What can hang from each mark:
z828: z603
z85: z765 z900
z900: z85 z545 z603
z730: z765
z603: z765 z900
z765: z829
z545: z828 z900
z829: z765 z828 z900

Each row was made from one small tree. The marks that hang from a mark follow it in brackets, in the order of their numbers. Every link used is in the known rows. Write each row's tree.
Known rows:
z603[z765 z900]: [ 2.48 -1.94 -1.82  0.73 -0.77 -1.00 -2.09  0.28 -0.53  1.05  1.38 -1.97
  1.02 -1.68 -1.27 -0.01 -1.84 -0.06  2.09  1.49 -2.13  3.86]
z730[z765[z829]]: [ 0.53 -1.52  2.13 -0.45  0.17  0.91 -0.70  0.81 -0.72 -1.74 -0.19 -1.33
  1.66 -1.68 -0.76 -1.82  3.31  1.72  1.56  1.81 -1.71 -0.92]
z545[z828 z900[z85 z603[z765[z829]]]]: [ 2.02  0.42 -3.63  2.23 -0.22  2.61 -2.59 -2.74 -3.05  2.72  3.47 -2.62
  1.20 -0.70  1.46  2.48 -0.47  2.37 -0.69  1.44 -3.95  1.22]
z765[z829[z828[z603]]]: [ 2.21 -1.52  1.75  1.20 -1.44  2.39 -0.31 -1.09 -0.04  1.83  0.74  0.13
 -0.08 -0.65 -0.95 -0.84  2.40  3.26  0.25  2.27 -1.35 -4.57]
z829[z828 z900[z545 z603[z765]]]: [ 2.95 -0.72  2.90 -0.53 -1.62  2.68 -2.29 -1.06 -1.30  2.02  3.74 -1.81
 -1.21 -5.07 -0.71  0.58 -2.56  1.05 -1.75  2.17 -2.90 -1.29]
z765[z829[z900]]: [ 0.47 -1.49  3.55  0.87 -1.40  1.80 -1.07 -0.18  0.21 -0.02  1.23 -2.23
  2.70 -2.16 -0.42 -2.02  1.02  2.42  0.81  2.05 -2.11 -2.95]
z545[z828 z900]: [ 0.86  0.54 -3.92  1.17  0.06 -0.16 -2.63 -0.17 -0.62 -0.08  0.39  0.11
  0.09 -1.03 -0.13  1.43 -1.75  2.82 -0.04  1.63  0.71  1.91]
z900[z85[z765[z829]] z545[z828[z603]]]: [ 1.61  0.95 -3.08  0.49 -1.37  2.38 -3.38 -1.21 -3.17  3.33  1.89 -3.25
  3.88  1.44  0.02  0.51  2.27  1.33  0.04  1.46 -4.18 -5.14]
z545[z828]: [ 0.82  0.01 -3.73  0.22 -0.14 -0.27 -3.34 -0.28  0.63 -0.41 -0.14  0.50
  0.68 -0.28 -0.02  0.53  0.55  1.91  0.32  1.19  0.70  0.11]
z829[z765]: [ 0.86  0.03  2.24 -0.10 -0.94  0.36 -0.98  0.90 -0.27  0.48 -0.23 -1.00
 -0.20  0.91 -1.22 -0.92  1.05  0.12  0.15  1.40 -0.71  2.37]
z603[z765[z829] z900]: [ 2.20 -2.33 -0.13  1.33 -1.24 -0.12 -0.90 -0.28 -0.79  1.40  1.53 -2.59
  2.82 -2.37 -0.98 -0.46 -0.10  0.73  2.40  1.75 -3.48  1.68]
z85[z765[z829[z828[z603]]] z900[z545]]: [ 1.50  0.53 -0.08  0.35 -1.33  2.21 -1.81 -0.59 -3.59  3.38  2.28 -3.02
  2.58 -4.03 -0.84 -0.24  1.75  2.82 -0.17  2.27 -3.86 -4.72]
z730[z765[z829[z828[z603]]]]: [ 1.88 -1.33  2.75  0.33 -0.18  1.85 -0.64  0.23 -0.67 -0.27  0.65 -0.18
 -0.77 -1.52 -1.04 -1.83  2.91  2.66  0.70  2.04 -1.67 -2.35]
z829[z900]: [ 0.77 -0.83  2.18  0.14 -0.90  0.90 -2.30  0.58  0.66 -0.40  1.41 -1.53
  0.32 -2.05 -0.83 -1.84 -1.62  1.41  0.33  1.74 -0.57 -0.02]
z730[z765[z829[z828[z603] z900]]]: [ 1.82 -1.00  4.76  0.75 -0.56  2.37 -1.04  0.43 -0.43 -0.25  1.85 -0.93
 -1.19 -2.43 -0.99 -2.79  1.45  3.01  0.31  2.09 -2.00 -2.56]
z603[z765 z900[z545]]: [ 2.67 -1.83 -1.95 -0.23 -1.27 -1.50 -2.04  0.68 -1.17  1.44  1.07 -2.57
  2.50 -2.57 -1.92  0.90 -2.07 -0.68  2.07  1.67 -2.34  2.02]
z900[z85[z765[z829[z828]]] z545 z603]: [ 1.92 -0.17 -0.53 -1.26 -1.13  4.02 -2.39 -2.53 -4.37  3.57  2.77 -3.92
  3.36 -1.66  0.73  1.09  2.59  0.85 -1.04  1.91 -6.84 -3.88]
z85[z765 z900[z603]]: [ 0.66  0.13 -2.60  0.12  0.10  1.95 -3.41 -0.89 -3.60  1.30  2.68 -2.94
  0.56 -3.32  0.67  0.08  0.47  1.69 -0.35  1.34 -4.00  1.01]
z900[z85[z765] z545]: [ 1.06  0.44 -1.94 -2.00 -0.71  1.31 -2.65 -0.42 -3.11  2.61  0.86 -3.56
  4.23  0.18 -0.59  0.34  1.26 -0.39  0.42  1.61 -3.78 -1.71]
z85[z900[z603]]: [ 1.19 -0.77 -2.30  0.69  0.12  1.28 -3.28 -1.11 -1.53  1.30  1.71 -2.05
 -0.06 -3.06  0.15  0.90  0.47  1.75  0.34  1.47 -2.27 -0.07]
z545[z828[z603[z765[z829]]] z900[z85]]: [ 2.55  0.64 -3.58  3.54 -0.76  2.01 -2.09 -1.65 -2.27  3.39  2.93 -1.89
  0.28  1.72  0.11  1.25 -0.82  2.83  0.07  1.47 -1.94 -0.46]

Which tree is each row?
[ 3.72 -1.52 -2.45  2.48 -1.13  0.89 -2.39 -0.62 -1.13  3.17  2.54 -2.15
 -0.92  2.19 -1.36 -0.42 -1.37  0.39  1.83  1.25 -2.66  0.84]  z828[z603[z765 z900[z85]]]
[ 2.94  0.96  2.38  0.07 -1.83  3.50 -2.96 -0.97 -1.97  4.49  3.79 -2.53
 -0.86 -1.14 -1.03 -1.29 -1.60  1.72 -1.47  2.11 -3.58 -3.89]  z829[z828[z603] z900[z85[z765] z545]]
[ 2.28  0.56 -0.20  1.11 -1.49  1.74 -3.82 -0.60 -1.16  2.95  3.33 -3.24
  1.46 -0.24 -0.58 -0.12 -1.83  0.63 -0.12  1.39 -2.49 -2.41]  z829[z900[z85 z545[z828[z603[z765]]]]]
[ 1.80  0.25 -0.10  0.45 -0.91  3.41 -1.52 -1.92 -2.49  3.60  2.16 -2.38
  1.72  1.26  0.16 -1.21  2.77  1.84 -0.02  1.78 -4.29 -2.75]  z900[z85[z765[z829[z828[z603]]]]]
[ 1.20 -1.13  2.95 -0.72  0.13  1.43 -0.50  0.19 -0.59 -0.67  0.13 -0.36
  0.38 -2.72 -0.79 -1.60  3.16  2.41  0.81  2.10 -1.85 -1.16]  z730[z765[z829[z828]]]
[ 3.35  0.32  2.61  0.43 -1.77  3.01 -2.78 -1.03 -0.66  4.20  3.28 -1.83
 -1.30 -0.93 -1.37 -0.83 -1.64  1.86 -0.96  2.12 -2.39 -4.40]  z829[z828[z603] z900[z85 z545]]
[ 2.63  0.07 -4.35 -0.07 -0.75  2.11 -4.04 -2.42 -3.15  3.23  3.00 -3.35
  2.38 -0.65  0.74  3.14  0.55 -0.54 -0.58  1.02 -4.36 -1.18]  z900[z85 z545[z828] z603[z765]]
[ 1.40 -0.32  2.24  0.89 -0.57  2.07 -2.61  0.34 -1.24  0.35  1.93 -2.57
  1.37 -1.06 -0.48 -1.79  1.86  2.10  0.75  1.62 -3.06 -3.74]  z730[z765[z829[z900[z85 z545[z828[z603]]]]]]
[ 2.26 -1.57  2.27  0.67 -0.31  1.38 -1.02  0.32 -0.53 -0.01  0.85 -0.47
 -0.81 -2.01 -1.09 -1.93  2.27  2.72  1.26  2.00 -2.44 -1.38]  z730[z765[z829[z828[z603[z900]]]]]
[ 0.35  1.54 -3.98 -0.62 -0.28  0.17 -4.10  0.17 -3.24  1.49  1.54 -2.72
  3.15 -3.60 -0.30  0.85  0.14  1.57  0.01  1.50 -2.38 -0.99]  z85[z765 z900[z545[z828]]]
[ 1.73  1.07  6.84  0.01 -1.62  2.15 -1.23  0.16  0.24  2.22  2.39 -0.88
 -2.26 -2.16 -1.01 -2.10 -1.29  1.65 -1.76  1.99 -1.66  1.75]  z829[z765 z828 z900]
[ 3.00 -0.14 -4.89  2.72 -0.79  0.47 -3.88 -0.98 -0.57  2.45  2.25 -0.84
 -0.72  1.82 -0.30  0.55 -1.05  1.42  1.03  0.87 -1.64  0.61]  z545[z828[z603[z765 z900[z85]]]]
[ 1.70 -0.91 -2.29  0.96 -0.11  1.31 -2.66 -1.19 -2.21  1.97  2.66 -2.56
  0.14 -3.42 -0.01  1.23 -0.14  1.09  0.38  1.35 -2.62  1.07]  z85[z900[z603[z765]]]
[ 2.60 -1.73  1.25  1.60 -1.49  1.83 -0.69 -1.02  0.05  2.18  0.91 -0.12
 -0.03 -1.00 -1.10 -1.13  1.55  3.25  0.78  2.28 -2.15 -3.62]  z765[z829[z828[z603[z900]]]]
[ 2.31  0.03 -1.60  3.04 -1.33  2.14 -3.18 -1.23 -0.62  2.18  3.12 -1.77
  0.15  1.41  0.05 -0.22 -0.09  2.09  0.10  1.15 -1.73 -2.44]  z545[z828[z603[z765[z829[z900[z85]]]]]]
[ 1.74  0.44 -4.24 -0.55 -0.69 -0.10 -4.48 -0.51 -2.00  2.63  1.34 -2.91
  3.48 -0.72 -0.22  0.46 -0.34  0.48  1.26  1.29 -4.34  0.43]  z603[z900[z85[z765] z545[z828]]]
[ 2.61 -0.54 -0.07  1.21 -0.53  3.35 -0.63 -2.73 -3.30  3.71  3.36 -2.81
  0.52 -1.67  0.47  1.71 -0.37  1.93 -0.70  2.03 -4.48  1.11]  z545[z900[z85 z603[z765[z829[z828]]]]]
[ 2.72 -0.82  3.09  0.39 -1.19  3.03 -2.07 -1.52 -0.65  1.70  4.07 -1.14
 -2.45 -4.29 -0.11 -0.32 -2.41  1.68 -1.77  1.95 -2.67  0.52]  z829[z828 z900[z603[z765]]]
